Known rows, with every way that one mark hangs from another:
demulu{dumaz{vomopu{fuvul{nemub}}}}: 40; 27; 56; -41; 33; 30; 21; -1; 15; -19; 43; 35; -26; -17; 10; -20; 9; -5; -49; -3
vomopu{fuvul{nemub} nisas}: -28; 17; 41; -67; 25; 74; 38; -65; 36; 1; -24; 27; 39; -33; 1; -32; 44; -17; -47; -13
vomopu{nisas{nemub}}: -44; 41; -2; -39; 4; 42; 18; -67; 28; 46; -66; -9; 55; -3; -24; 37; 9; -47; 4; 19
dumaz{nemub}: -31; 15; 20; 0; 20; -9; 28; -34; 30; 9; -11; -22; 26; 28; -14; 13; 36; -27; 14; 17
nisas{demulu nemub}: -48; 41; 21; -44; 26; 36; 10; -10; 34; -12; -12; -1; 19; 19; -15; 75; 25; -62; -5; 37
demulu{dumaz{vomopu{nisas}}}: 34; 41; 23; -3; 6; 20; 13; -25; 8; 50; -12; 10; 13; -16; 7; -13; -1; -41; -14; 24
vomopu{fuvul nisas}: -53; 26; 26; -44; 30; 49; 6; -49; 26; 25; -32; 10; 6; -17; 15; -13; 28; -30; -37; 4
vomopu{fuvul{demulu} nisas}: -29; 65; 19; -12; 19; 54; -13; -48; -10; 26; -73; -1; 17; -25; 1; -1; 30; 9; -9; 10
fuvul{demulu{dumaz{nemub{nisas}}}}: 26; 30; 39; 77; -24; -35; -20; -4; -9; -21; -45; -17; 53; 37; -28; -3; 18; 10; 21; 28
nisas{nemub vomopu}: -35; 33; 7; -30; 12; 17; 9; -43; -5; -11; -19; 2; -13; -10; -12; 75; -8; -2; 24; 32
fuvul{demulu{dumaz{vomopu{nisas{nemub}}}}}: 40; 94; -4; 15; -8; 28; -15; -28; -30; 67; -73; -9; 34; -4; -25; 40; -24; -12; 30; 41
demulu{dumaz{nemub{nisas}}}: 5; -7; 49; 43; -11; -42; -4; -7; 24; -24; -3; -3; 45; 46; -18; -16; 12; -29; -1; 19
nisas{nemub}: -39; 41; 13; -32; 17; 23; 11; -42; 28; 7; -32; -13; 22; -1; -21; 62; 13; -34; 6; 18
fuvul{demulu nemub{dumaz{vomopu} nisas}}: 46; 62; 57; -5; -36; 26; 36; -18; 30; -68; -33; 66; 59; -114; -44; 26; 4; -7; 8; -25
demulu{dumaz{nemub{nisas} vomopu}}: 18; 3; 39; 32; -3; -46; 8; 0; 31; -9; 11; 10; 18; 20; -9; -2; -21; -35; 18; 22
demulu{dumaz}: 24; 31; 40; 17; 6; 2; -1; -8; 7; -1; 8; -9; 2; 17; -1; -2; 37; -20; -35; 23
fuvul{demulu nemub{dumaz{vomopu{nisas}}}}: 49; 84; 30; -27; -25; 58; 46; -36; 14; 7; -58; 49; 74; -102; -46; 2; 18; -22; 9; -14
fuvul{demulu nemub{dumaz}}: 39; 69; 51; -8; -21; 42; 33; -22; 15; -46; -35; 28; 63; -68; -52; 12; 56; 4; -14; -15

Rows:
-46; 35; 19; -46; 25; 29; 9; -9; 5; -34; 1; 16; -14; 13; -4; 89; 2; -34; 12; 55 : nisas{demulu nemub vomopu}
-64; 25; 39; -60; 43; 62; 4; -23; 33; 3; -12; 20; 5; 3; 19; 0; 35; -61; -47; 24 : vomopu{fuvul nisas{demulu}}
75; 56; 47; 29; -12; 34; 17; -19; -17; -18; -25; 1; 43; -8; -24; -13; 62; 30; -25; 9 : fuvul{demulu{dumaz} nemub}
9; 44; 51; -24; 10; 42; 21; -33; 21; -51; -28; 47; 11; -83; -2; 19; 3; 23; -3; -19 : dumaz{vomopu{fuvul{demulu nemub{nisas}}}}
-9; 21; 45; -23; 60; -14; -5; 43; 17; -6; 53; 8; -41; 69; 16; 3; -6; -48; -12; 42 : nisas{demulu{dumaz{nemub vomopu{fuvul}}}}
-33; 22; 13; -37; 30; 24; 38; -20; 39; 39; -16; 10; 35; 17; 2; 14; 7; -81; 24; 38 : dumaz{nemub vomopu{nisas{demulu}}}
0; 50; 23; 31; 15; 4; -30; -15; -29; 42; -53; -22; 29; 62; -11; -39; 18; 11; 1; 30 : vomopu{fuvul{demulu{dumaz{nemub}}} nisas}
45; 65; 5; 44; -2; -3; 1; -16; -27; 66; -53; -19; 40; 26; -18; -11; -4; -10; 42; 38 : fuvul{demulu{dumaz{nemub vomopu{nisas}}}}
-32; 11; 44; -17; 41; 13; -12; 12; 16; 16; 5; -1; 20; 89; 5; -40; 24; -59; -29; 43 : vomopu{fuvul nisas{demulu{dumaz{nemub}}}}
-4; 80; 12; 2; 11; 34; -43; -27; -32; 43; -73; -16; 24; 33; -20; 10; -4; 6; -7; 32 : vomopu{fuvul{demulu{dumaz}} nisas{nemub}}
-39; -1; 54; -12; 1; 17; 10; -9; 22; -80; 11; 47; -3; -31; 16; 50; 12; -29; -6; 39 : nemub{nisas{demulu vomopu}}
36; 52; 24; 66; 3; -23; -15; -2; -26; 15; -34; -40; 29; 58; -28; -2; 35; 14; 18; 33 : fuvul{demulu{dumaz{nemub}}}
-4; 36; 31; -15; 16; 8; -13; 18; -20; -30; 18; 12; -19; 45; -4; 62; -1; -27; -5; 68 : nisas{demulu{dumaz} nemub vomopu}
54; 65; 17; 51; 8; -24; -2; 7; -24; 29; -22; -23; 6; 31; -18; 10; 1; 7; 38; 36 : fuvul{demulu{dumaz{nemub vomopu}}}
63; 36; 62; 43; -35; 19; 9; -23; -1; -54; -38; 21; 66; -29; -26; -12; 45; 26; -24; 0 : fuvul{demulu{dumaz} nemub{nisas}}
-5; 77; 21; -15; 39; 32; -3; -16; -7; 6; -23; 7; -45; -45; 11; 38; -2; 16; 6; 11 : dumaz{vomopu{fuvul{demulu}}}
-18; -4; 70; -35; -1; 46; 46; -23; 64; -82; 2; 46; 61; -38; -10; 16; 55; -46; -39; 2 : fuvul{nemub{nisas{demulu}}}
5; 0; 66; 16; -5; -8; -11; 21; -2; -77; 29; 44; -9; 6; 16; 22; 8; -25; -22; 51 : nemub{nisas{demulu{dumaz} vomopu}}
5; 6; 68; 17; -3; -1; -10; 21; 31; -59; 15; 25; 22; 16; 5; 9; 29; -52; -43; 35 : nemub{nisas{demulu{dumaz}}}
2; 52; 43; -27; 26; 59; 19; -38; 5; -31; -31; 13; 9; -35; -8; 5; 55; 37; -27; -11 : vomopu{fuvul{demulu nemub}}
